Every row comes from one small tree of marks. The marks that hang from a mark follow it in brackets, in alphabetical order. Every link used is in the known rows. Which tree was each row made from?
Known rows:
G[L[M]]: [-2.449 -0.975  2.415 -2.888 -3.191 -1.092  0.216 -2.466 -0.487 -2.709
  1.444 -0.086 -0.173 -1.071  1.149 -0.406  4.111  0.766  1.613]
G[L]: [-2.364 -0.900 -0.260 -1.429 -2.021 -1.873  1.371 -1.357 -0.402 -1.114
  0.951  0.118  0.704 -0.530  0.168 -2.143  2.510  0.016  1.300]
F[M[L]]: [ 2.448  0.108  0.287  1.088  0.401  0.469  3.691 -2.675 -0.165  1.700
 -1.970 -0.179 -1.401 -1.836  1.705 -0.035 -0.207 -1.425  0.716]
R[L[G[W[Q]] M]]: [ 3.237 -2.767  4.787  0.535  2.199  1.544 -8.217 -6.606 -3.128 -6.331
  0.281 -0.581 -1.250 -3.823  1.158  0.485 -0.527  2.120 -2.056]
B[W[G[L[R]] Q]]: [ 1.534 -3.423  6.148 -0.058 -1.092  2.233 -5.711 -1.808 -4.938 -5.260
  2.248  0.634  1.462 -3.166 -1.200  0.275 -1.079  0.217 -2.496]
R[L]: [-1.104 -0.897  0.902  0.864 -0.697  0.350 -0.176 -2.681 -0.870 -3.422
 -0.747 -0.040 -0.090 -0.744  0.703 -2.909  1.025 -0.311  1.312]
M[F L[G]]: [ 2.637 -2.264  0.344 -1.189  1.187  1.509  2.267 -5.017  0.446 -0.960
 -2.826 -0.441 -0.151 -2.554  1.951 -1.157 -0.608  0.783  0.821]
G[L[R]]: [-1.575 -1.412 -0.016 -2.819 -2.403 -0.266  0.510 -3.390 -0.561 -3.557
 -0.194 -0.548  1.666 -2.026  0.904 -3.143  3.584  0.479  0.736]
W[G[L[M[F]]]]: [-2.690 -2.291  5.371 -2.280 -4.350  0.672  2.828 -2.200 -1.403 -0.945
  2.840  1.137  0.423 -1.010  1.156  0.484  1.852  0.382  3.693]
M[F L[G R]]: [ 3.417 -2.822  0.597 -2.514  0.780  3.072  1.282 -7.169  0.209 -3.388
 -3.794 -1.100  0.813 -4.080  2.676 -2.044  0.511  1.159  0.192]
W[G[L[M[F]]] Q]: [-0.412 -3.141  7.299 -1.943 -3.910  1.268  0.228 -2.423 -2.971 -2.191
  3.754  1.300 -0.542 -2.128  0.272  2.202  0.106  0.508  1.945]
G[L W]: [-0.428 -0.372  0.055  0.241  0.059 -2.647 -1.765 -1.112 -1.734  0.226
  1.976  0.161 -0.048 -0.802  0.493 -0.778  0.432  0.437  0.233]
Q[W[G]]: [ 0.721 -1.559  2.864  1.624  0.555  1.587 -4.098  3.205 -2.677  1.989
  1.938  1.124  1.354  0.539 -0.104  1.807 -3.338 -1.620  0.021]
M[F L]: [ 2.381 -0.868  1.400 -0.415 -0.358  0.873  3.406 -2.306 -0.298  0.330
 -1.378  0.108 -1.535 -1.414  2.002  0.275 -1.224 -0.460  1.799]
L[G[W[Q]]]: [ 4.445 -1.785  1.181  1.125  4.007  0.477 -6.809 -2.683 -2.206 -1.295
  0.538 -0.370 -0.306 -2.518 -0.591  1.755 -3.218  1.656 -3.731]
M[F]: [ 0.518 -0.619  1.500 -1.463 -0.302  0.586  3.775 -0.802 -0.339  1.065
 -0.053  0.129 -0.883 -0.406  0.880  0.794 -1.167  0.156  1.694]
R[L[G[W[Q]]]]: [ 3.374 -2.671  2.064  1.989  3.324  0.813 -6.991 -5.356 -3.057 -4.733
 -0.218 -0.408 -0.367 -3.274  0.156 -1.257 -2.176  1.451 -2.453]
G[L[M R] W[Q]]: [ 2.449 -1.844  5.002 -2.229 -1.081  0.256 -6.513 -4.713 -3.554 -5.118
  2.333 -0.556 -0.890 -3.979  1.347  1.662  1.408  1.629 -1.824]
F[M[L[G R]]]: [ 3.434 -1.852 -0.500 -1.076  1.547  2.721  1.682 -7.483  0.376 -2.127
 -4.493 -1.392  0.952 -4.494  2.439 -2.279  1.592  0.233 -1.029]
W[G]: [-0.688 -0.730  1.434  2.113 -0.812  1.155 -1.130  1.079 -0.658  0.750
  1.413  1.123  1.505  0.500 -0.941  0.058 -1.070 -0.515  0.327]
F[M[L[G[W] R]]]: [ 5.443 -1.347 -0.236  0.567  3.614  1.938 -1.424 -7.279 -0.981 -0.831
 -3.417 -1.356  0.218 -4.749  2.744 -0.847 -0.470  0.571 -2.204]

Write each row's tree:
[ 2.137 -0.961  1.861 -0.620  2.415  0.646 -5.448 -3.705 -0.678 -1.549
  0.146 -0.715 -0.215 -1.966  1.289  1.768  0.235  2.327 -1.799]	L[G[W] M]
[ 2.998 -1.476 -0.462 -0.452  3.204  1.439 -5.052 -4.589 -0.821 -2.429
 -1.408 -1.168  1.607 -2.925  1.003 -0.844 -0.262  2.081 -2.665]	L[G[W] R]
[ 0.687 -1.552  4.555 -3.987 -1.849  0.211 -0.022 -5.268 -2.324 -2.757
  1.328 -0.557 -0.772 -3.247  3.088  0.850  2.074  1.733  1.565]	G[L[M[F] R] W]
[ 2.580 -1.750  2.278 -0.772  0.121 -0.504 -5.178 -3.546 -3.526 -3.551
  1.717 -0.326  0.024 -3.388  0.372  0.012 -0.216  0.961 -2.122]	G[L[R] W[Q]]
[ 2.904 -2.251 -0.863 -1.077  1.197  2.464 -2.317 -6.397  0.562 -4.507
 -3.780 -1.246  1.771 -3.683  1.806 -2.912  1.616  1.054 -1.641]	M[L[G R]]
[ 6.367 -2.027  1.121  2.281  3.931  0.677 -7.234 -4.287 -2.180 -2.017
 -0.697 -0.394 -0.986 -3.568  0.470  1.138 -3.334  1.065 -3.747]	M[L[G[W[Q]]]]
[-2.370 -2.268  4.114 -2.178 -4.340  1.636 -1.870 -3.501 -1.293 -4.326
  1.784  0.388  2.289 -2.131  1.015 -1.257  4.247  0.668  1.360]	W[G[L[M R]]]
[-0.807 -2.641  6.893 -1.825 -2.711  2.423 -4.497 -2.752 -3.428 -5.613
  1.889  0.272  1.606 -2.614  0.638  0.349  2.328  0.813 -0.368]	B[W[G[L[M R]]]]
[-2.035 -1.550  3.929 -4.311 -3.563 -0.530  3.950 -3.323 -0.754 -1.690
  1.380  0.053 -1.087 -1.507  2.050  0.359  3.044  0.973  3.420]	G[L[M[F]]]
[-1.184 -2.122  4.199 -5.681 -3.900  1.067  3.067 -5.466 -0.969 -4.101
  0.311 -0.608 -0.118 -3.027  2.804 -0.510  4.168  1.376  2.732]	G[L[M[F] R]]
[-3.148 -1.699  3.840 -0.866 -4.006  0.144 -1.002 -1.439 -1.114 -2.049
  2.904  1.045  1.267 -0.617  0.279 -0.431  3.041  0.225  1.911]	W[G[L[M]]]
[-0.892 -3.017  2.888 -1.100 -1.880  1.262 -3.554 -0.178 -3.225 -1.487
  1.786  0.568  3.003 -1.503  0.782 -1.325  0.252 -1.093  0.584]	Q[W[G[L[R]]]]
[ 1.507 -2.522  4.273 -1.221  1.420  1.557 -1.874 -7.154 -1.822 -3.957
 -0.625 -0.609 -1.163 -3.125  2.878 -0.310  0.102  2.198  1.431]	R[L[G[W] M[F]]]
[ 7.140 -2.556  1.348  0.965  3.644  2.276 -7.995 -6.443 -2.356 -4.516
 -1.742 -1.021  0.043 -5.070  1.212  0.293 -2.183  1.509 -4.411]	M[L[G[W[Q]] R]]
[-0.693 -1.602  5.070 -2.005 -2.197  1.665  2.302 -4.692 -1.240 -3.984
 -0.244 -0.108 -1.834 -1.730  2.606 -0.351  1.507  0.604  3.406]	R[L[M[F]]]
[-1.893 -2.825  5.552 -3.583 -4.704  2.204  1.960 -4.309 -1.568 -3.332
  1.782  0.507  1.448 -2.505  1.908 -0.402  3.022  0.867  2.937]	W[G[L[M[F] R]]]
[ 1.288 -2.671  3.383 -5.151 -0.348  3.563  0.545 -6.794  0.113 -4.354
 -2.018 -1.299  0.612 -3.606  2.553  0.236  2.307  2.552  0.491]	L[G M[F] R]
[ 0.722 -2.960  8.567 -0.325 -1.930  1.455 -6.141 -0.880 -4.823 -4.472
  3.851  1.094 -0.326 -2.223 -0.936  2.931 -0.579  0.475 -1.464]	B[W[G[L[M]] Q]]
[-0.500 -3.020  3.935 -2.990 -0.628  2.370  1.231 -7.391 -0.545 -5.327
 -1.671 -0.673 -0.424 -2.852  2.562 -1.718  2.143  1.851  2.379]	R[L[G M[F]]]
[ 2.675 -1.379 -0.810  0.189  1.895  1.160  2.624 -5.310  0.566  0.434
 -3.409 -0.755 -0.019 -2.991  1.701 -1.415  0.471 -0.228 -0.343]	F[M[L[G]]]
[-2.312 -2.134  1.429 -0.639 -3.160  0.846 -0.629 -2.302 -1.190 -2.770
  1.329  0.572  3.151 -1.574 -0.027 -3.032  2.595  0.010  1.021]	W[G[L[R]]]
[ 0.363 -0.879  0.310 -1.070 -0.365 -1.070 -2.711 -3.306 -1.910 -2.203
  0.880 -0.526  0.964 -2.245  1.211 -1.642  1.598  0.836 -0.417]	G[L[R] W]
[ 0.819 -2.868  5.837  1.226 -0.756  0.678 -4.937  0.354 -4.792 -2.772
  3.322  1.268  0.457 -1.612 -1.941  1.212 -2.227 -0.271 -1.825]	B[W[G[L] Q]]
[ 5.078 -2.369  4.115 -1.596  2.466  2.706 -8.853 -6.100 -2.472 -5.354
  0.035 -1.220 -0.178 -4.613  1.092  2.504 -0.406  2.811 -4.115]	L[G[W[Q]] M R]
[-0.078 -3.004  3.420 -0.265 -2.737  1.468 -3.224 -2.572 -2.766 -4.081
  2.166  0.734  2.199 -2.674 -0.885 -1.316  0.777  0.100 -0.749]	W[G[L[R]] Q]
